Known rows, with every step that occurs
rufepe, divor, leguv, kigip: [ 2.77  1.30 -1.63 -2.42 -1.42 -1.24  1.50 -0.80 -2.63 -0.66  1.37  3.77
  2.29  0.47  0.59 -0.24 -2.62  1.36 -1.99  1.08 -0.23 -4.20  1.97  1.24]
leguv, kigip: [ 0.20 -0.87 -2.55 -2.33 -3.55  0.46 -1.43 -0.92 -0.45 -2.57  1.00  2.09
  1.69  1.12  2.14  1.70  0.35 -2.73 -2.94  2.09 -0.91 -2.35  0.48 -0.05]
divor, leguv: [ 0.00  0.05  0.38 -2.20 -0.21  0.91  3.06  2.35 -0.88  0.79  2.07  2.12
  2.17 -0.02  2.47 -2.68 -4.28  2.10  0.01 -2.50  0.53 -1.73  2.27  0.02]
kigip, leguv, divor: [-0.43  2.28 -2.41 -0.36 -0.10  0.22 -2.51  0.57 -1.38  0.51 -1.55  1.90
 -2.72 -1.08  2.60  0.00  0.47 -2.33  0.88 -0.10  0.03 -2.47  0.51 -0.14]
leguv, divor: [-1.58  3.37 -1.47 -0.15  0.22  0.15  0.33  1.72 -0.19  1.01 -1.46  1.31
 -1.45 -0.43  0.75 -0.48  0.11 -2.43  1.02  1.35  1.96  1.73  2.39  0.69]
divor, leguv, buzo, rufepe, badator, bebe: [ 1.66 -1.11  0.65 -2.35 -3.13  1.03  5.97  1.16 -0.22 -0.79  0.29  0.42
  0.91  0.63  0.47 -1.76 -3.71 -0.01 -1.49 -0.35 -0.73 -3.19  1.46 -0.84]
rufepe, bebe, badator: [-3.76 -0.64  1.87  1.38  0.20  0.97  1.46  2.21 -1.87 -1.99  1.94 -0.15
  3.47  0.74  3.70 -2.38 -2.62 -0.65  2.04  0.99  0.62 -2.26  0.68  0.88]
bebe, badator, rufepe, divor: [-2.03 -0.80  2.08 -0.33  1.97 -1.03 -0.84  2.54 -1.82 -0.84  2.13  1.25
 -1.15  1.76  3.39 -2.36 -3.55 -1.11  2.18  3.78  0.22 -0.29  2.06  0.59]
bebe, leguv, divor, rufepe: [-1.58  0.39 -0.89 -0.10  2.96  3.04  1.63  0.46  2.71  2.23 -1.82  1.22
 -1.34 -1.06 -0.72 -3.70  0.40 -0.02  2.83  0.03 -0.54  1.04  3.50  0.80]
rufepe, badator: [-1.24 -0.42 -2.79 -2.57 -0.36 -0.27 -1.15  2.91 -1.46 -0.86  1.01  2.41
 -0.47  2.10  0.55 -0.15 -3.55 -0.39 -1.21  2.01 -1.72 -2.09  0.70 -0.46]
buzo, rufepe, divor: [ 0.83  1.84 -1.76 -4.24 -3.89  1.96  0.66  2.89 -0.73 -1.56 -0.75  2.59
 -0.32  1.91 -2.11 -1.52 -1.15 -1.69 -2.58  1.82  1.26 -1.60  1.64 -2.31]
leguv, badator, bebe: [-1.60  0.60 -0.61  0.18 -2.24  0.73  0.93  1.51 -0.36  1.49 -0.42  2.19
 -4.38  2.37  3.30 -1.02 -0.68  0.86  1.75  1.15  1.50  1.44  0.00  1.61]
leguv, divor, rufepe, bebe: [-3.25  2.86 -0.73  1.34  1.09  0.96  2.41  3.33  2.42  0.34 -1.25  0.82
  0.34  0.24 -0.38 -1.23  0.25 -2.27  1.33  2.46  0.20  2.50  2.13  1.36]
bebe, leguv, badator, rufepe: [-0.29 -1.91 -0.26 -0.95  1.62  2.36  0.63  0.18  1.23  1.88  0.87  1.83
 -3.91 -0.05  2.60 -4.96 -1.40  3.47  2.85  0.31  0.14  0.15  0.73  0.50]
kigip, leguv, buzo, rufepe, badator, bebe: [ 1.02 -0.57 -2.10 -1.88 -3.79  0.75 -0.31  0.22 -0.87 -2.23 -1.30  1.47
 -2.51  0.67  1.52  0.76 -0.76 -3.81 -1.89  0.81 -1.97 -5.98 -1.12 -1.83]
kigip, leguv, divor, rufepe: [-1.15  2.05 -2.34 -0.07  0.51  0.54 -1.86  1.94  0.75  0.68 -1.84  1.93
 -2.46 -0.32  1.70 -0.23  0.63 -2.80  0.64  0.63 -1.33 -1.53  0.74  0.21]
rufepe, divor: [ 0.31  2.89 -2.37 -2.32 -0.58 -1.10 -0.72  1.44 -2.25 -0.71  1.15  5.08
  0.77  1.23  0.43 -0.04 -2.67 -0.54 -1.52  1.26  1.07 -3.33  1.64  0.68]
buzo, rufepe, bebe, leguv: [-1.22 -0.71  0.06 -2.34 -2.67  4.65  2.72  1.96  0.49 -1.77 -0.10  0.00
  1.35  0.38 -1.19 -4.10 -0.93  0.04  0.07 -0.02  1.10 -1.32  1.13 -2.79]
bebe, badator: [-2.78 -0.89  1.40 -0.41  0.35  0.68 -0.85  3.00 -1.50 -0.32  0.27  0.23
  0.43  1.90  4.04 -1.86 -2.09 -2.58  1.57  1.37 -0.11 -0.91  2.26  1.02]
badator, bebe, leguv, buzo, rufepe: [-1.53 -0.81  0.62 -0.50 -0.98  2.98  3.26 -1.72  0.57 -0.32 -0.76  1.58
 -1.83 -0.01 -0.40 -1.34 -1.06 -1.47  2.21 -0.53  1.15 -1.09  2.42 -1.07]
kigip, leguv, buzo, rufepe, divor: [ 2.07  0.58 -2.41 -2.50 -4.00  0.37 -0.67  0.42 -0.89 -2.24 -1.08  2.37
 -1.49  0.33  1.85  0.41 -0.59 -3.77 -2.97  0.54 -1.39 -7.06 -1.15 -1.45]
badator, rufepe: [-2.55 -0.12  0.19 -2.06  1.27 -0.08 -0.64  3.21  0.53 -1.37  4.24  3.41
 -1.69  0.81  2.45 -1.86 -4.37 -0.09  0.54  1.71  1.34  1.15  0.68 -1.80]
divor, leguv, buzo: [ 1.39 -0.30  0.49 -1.92 -1.86  0.14  5.04  1.45 -0.13 -0.44  1.57  1.62
  2.39 -0.10  2.85 -1.72 -4.08  0.11 -1.72 -1.70 -0.39 -4.14  1.26  0.48]

Rows
[-3.44 -0.34  1.16 -0.45  1.39  0.07  0.97  2.64  0.02 -2.50  5.12  2.51
  0.46  0.18  2.62 -2.41 -4.64  0.96  1.35  1.87  1.65  0.24 -0.29 -1.63]
badator, rufepe, bebe
[-2.05 -0.68  1.22 -1.64 -3.34  3.39  2.18  3.41 -0.48 -2.42 -0.21 -1.10
  1.56  1.63  0.19 -3.32 -1.14 -1.74 -0.05  1.63  1.00 -0.79  1.05 -2.13]
buzo, rufepe, bebe, badator
[-1.23 -0.01 -1.39 -0.20  3.20  2.63  1.47  0.53  2.31  2.17 -2.00  0.96
 -1.72 -0.76 -1.26 -3.46 -0.02  0.39  2.64  0.95 -1.46  0.81  3.29  0.81]
bebe, leguv, divor, rufepe, badator
[-3.27  0.66  0.38  1.14  2.11  2.74  2.45 -0.97  1.26  1.78 -1.33  1.76
 -2.43 -0.42 -0.93 -1.58 -0.23 -0.59  4.49 -0.13  1.19  2.34  3.82  0.29]
badator, bebe, leguv, divor, rufepe
[ 0.08 -1.87 -1.53 -3.34 -3.60  3.33  1.12  0.57 -0.20 -1.53 -1.57  0.13
 -1.93  1.94 -2.89 -1.30 -0.48 -1.17 -0.78  2.67 -0.99 -0.36  1.68 -2.95]
buzo, rufepe, badator, bebe, leguv, kigip
[ 1.18 -0.65 -1.70 -3.30 -5.24  0.87  2.79  2.29  0.82 -3.07 -0.87  0.73
 -0.40  2.10 -0.22  0.05 -1.73 -4.37 -4.29  2.68 -1.50 -4.26 -0.47 -1.66]
leguv, buzo, rufepe, badator
[-1.86 -1.27 -0.14 -0.09 -0.06  2.57  1.10 -3.22 -0.38 -0.09  0.08  2.11
 -1.04 -0.26  0.35 -0.36 -0.27 -0.39  2.78 -0.20  0.72 -0.33  2.78 -0.29]
badator, bebe, leguv, kigip
[-0.63 -0.35 -1.20 -2.65 -2.29  3.25  1.72  1.44 -0.12 -0.28 -2.43 -0.17
 -3.03  1.38 -3.35 -2.03 -0.61 -1.09  0.57  2.44 -0.03  1.03  2.30 -2.70]
buzo, rufepe, badator, bebe, leguv, divor
[-1.22 -1.57 -1.49 -0.93  0.28  0.63  1.21 -0.52 -1.08 -0.39  0.00  1.76
 -1.87  1.16 -0.52 -0.26 -2.93 -0.23  1.21  1.67 -1.71 -2.26  1.48 -0.23]
rufepe, badator, bebe, leguv, buzo
[ 0.90  0.31 -2.08 -0.99 -0.82 -0.79 -2.84  1.14 -1.35  0.32  0.78  3.22
 -5.00  0.80  4.44 -1.28 -1.27  0.96  0.47  1.42 -0.67 -3.16 -1.83  0.27]
kigip, leguv, badator, rufepe, divor
[ 0.66  0.48  0.46 -1.98  0.97 -1.85  2.10  1.46 -0.63 -1.34  4.11  3.88
 -0.77  0.28  1.58 -1.80 -5.34  1.24 -0.43  2.27  0.81 -1.74  0.91 -0.59]
badator, rufepe, divor, leguv, buzo
[ 2.54  0.72 -1.29 -4.30 -4.43  1.88  2.17  1.31 -0.97 -1.45 -0.61  1.70
  0.75  1.42 -1.92 -1.69 -1.19 -0.35 -2.86  1.69  0.41 -2.21  1.90 -1.91]
buzo, rufepe, divor, leguv, kigip
[ 1.31 -0.08 -2.09 -2.46 -4.10  0.97 -0.64  0.93 -0.30 -2.26 -0.94  1.72
 -1.55  0.33  2.46  0.20 -0.45 -4.08 -2.71 -0.03 -1.44 -6.35 -1.29 -1.81]
kigip, leguv, buzo, rufepe
[-2.53 -0.66  0.27  0.43  1.09  2.65  2.24  0.08 -0.47 -1.09  2.07  1.33
  3.13 -1.10  1.72 -3.57 -2.26  1.93  2.17 -1.32  0.88 -2.93  0.88 -0.12]
rufepe, bebe, leguv
[ 0.40  0.33 -2.49 -1.02 -1.91  0.37 -2.88  1.51 -1.19  0.68 -0.54  2.48
 -3.91  0.88  4.87 -0.95 -0.23 -0.04 -0.02 -0.25 -0.89 -3.55 -1.65  0.60]
kigip, leguv, badator
[-1.63 -0.99  0.38  0.65 -0.07  2.09  3.56 -0.64  0.02 -1.95  1.73  1.00
  3.26 -1.15  2.01 -2.92 -2.07  0.50  0.99 -0.74  0.23 -4.62  0.11  0.22]
rufepe, bebe, leguv, buzo
[ 0.07 -1.30 -1.05 -1.01  0.58  2.81  0.58  0.02  0.74  2.29 -0.48  1.68
 -2.84  0.10  2.48 -4.41 -0.40  2.76  2.20 -0.74 -0.08 -0.99  1.13  1.17]
bebe, leguv, badator
[-2.36  0.41  0.24  1.47  1.65  2.33  2.69 -0.56 -0.45 -0.26  0.66  0.43
  2.08 -1.86  1.04 -3.51 -0.99  1.46  3.06 -0.43  1.34 -1.49  1.41  0.50]
rufepe, bebe, leguv, divor
[-0.68 -0.90  0.03 -1.93 -3.24  4.53  2.87  1.98  0.63 -1.15 -0.61 -0.35
 -0.07  0.79 -0.49 -4.44 -0.32  0.91  0.24  0.57  1.01 -0.85  0.46 -2.10]
buzo, rufepe, bebe, leguv, badator
[-3.00 -1.32  1.38 -0.20  2.66  1.13  1.38  1.18  0.47 -1.76  4.65  2.12
  0.04 -0.75  2.17 -3.84 -4.25  2.20  2.63  1.14  1.30 -0.12  0.35 -1.57]
badator, rufepe, bebe, leguv
[-0.77 -0.17  0.26 -0.56 -0.92  2.32  3.23 -2.18 -0.11 -0.27 -0.78  2.21
 -1.73  0.02 -0.98 -1.07 -1.05 -1.18  1.96  0.05  1.20 -1.77  2.59 -0.72]
badator, bebe, leguv, buzo, rufepe, divor
[-4.74 -0.60  0.99  0.85  0.98  1.83  2.23  5.27  2.88 -1.40  1.12  1.01
  3.15  2.43  1.45 -2.39 -2.09 -1.83  0.81  2.01 -2.05 -0.01  1.34  1.26]
divor, rufepe, bebe, badator
[-1.95 -0.65  0.47  0.19  0.03  2.16  2.82 -2.03  0.25 -0.01 -0.03  2.26
 -1.48 -0.33  0.64 -0.83 -1.56 -1.25  2.60 -0.89  1.09 -1.44  2.42 -0.14]
badator, bebe, leguv, buzo
[-1.85  1.24 -0.94  1.33  1.00  0.65 -1.11  1.74  0.10  0.20 -1.77  0.49
 -1.51 -0.34  2.43 -0.97  0.62 -2.61  1.88  1.31 -1.56 -1.84  0.61  0.82]
kigip, leguv, divor, rufepe, bebe, badator
[-2.27  2.28 -2.07  0.06  1.23  0.27  1.10  3.69  2.26  1.10 -2.11  1.10
 -1.63  1.16 -1.26 -0.51 -0.15 -2.53  0.56  3.54 -1.34  2.63  2.39  1.26]
leguv, divor, rufepe, badator
[ 1.56 -1.18 -0.41 -2.33 -2.01  0.69  2.55 -0.33 -0.94 -0.56  1.68  1.36
  2.88 -0.01  2.44 -1.06 -2.37  1.27 -1.48 -0.76 -0.85 -2.53  1.74  0.34]
divor, leguv, kigip
[-0.85 -0.31 -0.48 -0.97 -1.00 -0.23 -0.08  3.28  0.71  0.67  1.96  2.34
 -4.80  2.20  4.30 -2.60 -2.18  1.87  0.76  2.68  0.88  1.74 -1.15  0.75]
leguv, badator, rufepe
[ 0.70  0.23 -2.27 -1.47 -2.52 -0.19 -1.29  0.45 -0.76 -1.90  0.04  2.67
 -1.04 -0.04  3.93  0.82 -1.12 -3.74 -2.15 -0.56 -1.58 -6.90 -1.37 -0.50]
kigip, leguv, buzo
[-2.39 -0.35 -1.77 -1.24 -0.15 -0.01 -0.16  1.42 -1.78 -0.63  0.66  2.42
 -1.60  2.11 -0.23  0.66 -3.43 -0.49  0.78  2.00 -0.84 -0.71  1.41 -0.53]
rufepe, badator, bebe
[-2.65  2.99 -1.38  0.21  1.00  0.82  1.30  3.75  2.77  1.17 -1.88  1.48
 -1.08  0.68 -0.50 -0.82  0.43 -3.06  0.74  2.35 -0.01  3.11  2.70  1.29]
leguv, divor, rufepe
[ 0.12 -0.26 -1.74 -0.95 -0.88 -0.13 -2.86  1.64 -0.80  0.34  0.86  2.59
 -5.03  0.74  5.02 -1.49 -1.19  0.63  0.72  0.86 -0.75 -2.41 -1.99 -0.10]
kigip, leguv, badator, rufepe
[-1.74 -0.60 -1.58 -0.36  1.50  0.80  0.57 -0.51 -1.36  0.77 -0.77  1.42
 -2.72  0.64 -1.23 -0.65 -2.16  0.44  2.70  1.94 -0.88 -0.06  2.36 -0.09]
rufepe, badator, bebe, leguv, divor
[-2.67 -1.77 -1.76 -0.99  0.72  1.80  1.16  2.36  3.19 -0.50 -0.24  2.15
 -0.34  2.69 -1.61 -0.36 -1.42 -1.16  0.04  3.14 -4.08  0.39  1.99  0.38]
divor, rufepe, badator, bebe, leguv, kigip
[-3.18 -1.67  2.55 -0.23  1.90  0.01 -0.80  3.23 -0.89 -0.80  2.24  0.33
 -1.24  1.64  4.19 -2.70 -3.47 -1.62  2.54  2.91  0.17  0.72  1.84  0.09]
bebe, badator, rufepe
[-1.37 -1.11  2.75 -0.36  2.27 -0.97  0.45  2.34 -1.95 -0.35  2.34  0.94
 -0.62  1.37  3.48 -3.02 -4.22  0.03  2.46  3.06  0.07 -0.44  2.39  0.78]
bebe, badator, rufepe, divor, leguv
[-1.07 -0.50 -1.36 -3.48 -3.58  2.72  1.05  2.87 -0.41 -1.42 -1.05  0.74
 -2.03  2.59 -2.51 -1.08 -1.76 -1.60 -0.93  2.35 -0.06  0.27  1.52 -3.09]
buzo, rufepe, badator, bebe
[-3.38 -0.75 -0.15  0.51  1.05  2.91  2.90  3.79  4.00 -0.11  0.79  1.70
  1.58  1.59  0.72 -3.56 -1.25  0.86  1.07  0.96 -2.05 -0.06  0.79  1.29]
divor, rufepe, bebe, leguv, badator
[ 0.33 -0.91  1.49 -0.60 -0.18  0.28  4.25  2.37 -0.37  1.20  2.82  1.09
 -0.64  0.47  3.99 -4.38 -4.23  4.97  1.51 -0.25  0.59 -0.12  0.22  0.96]
divor, leguv, badator, rufepe, bebe
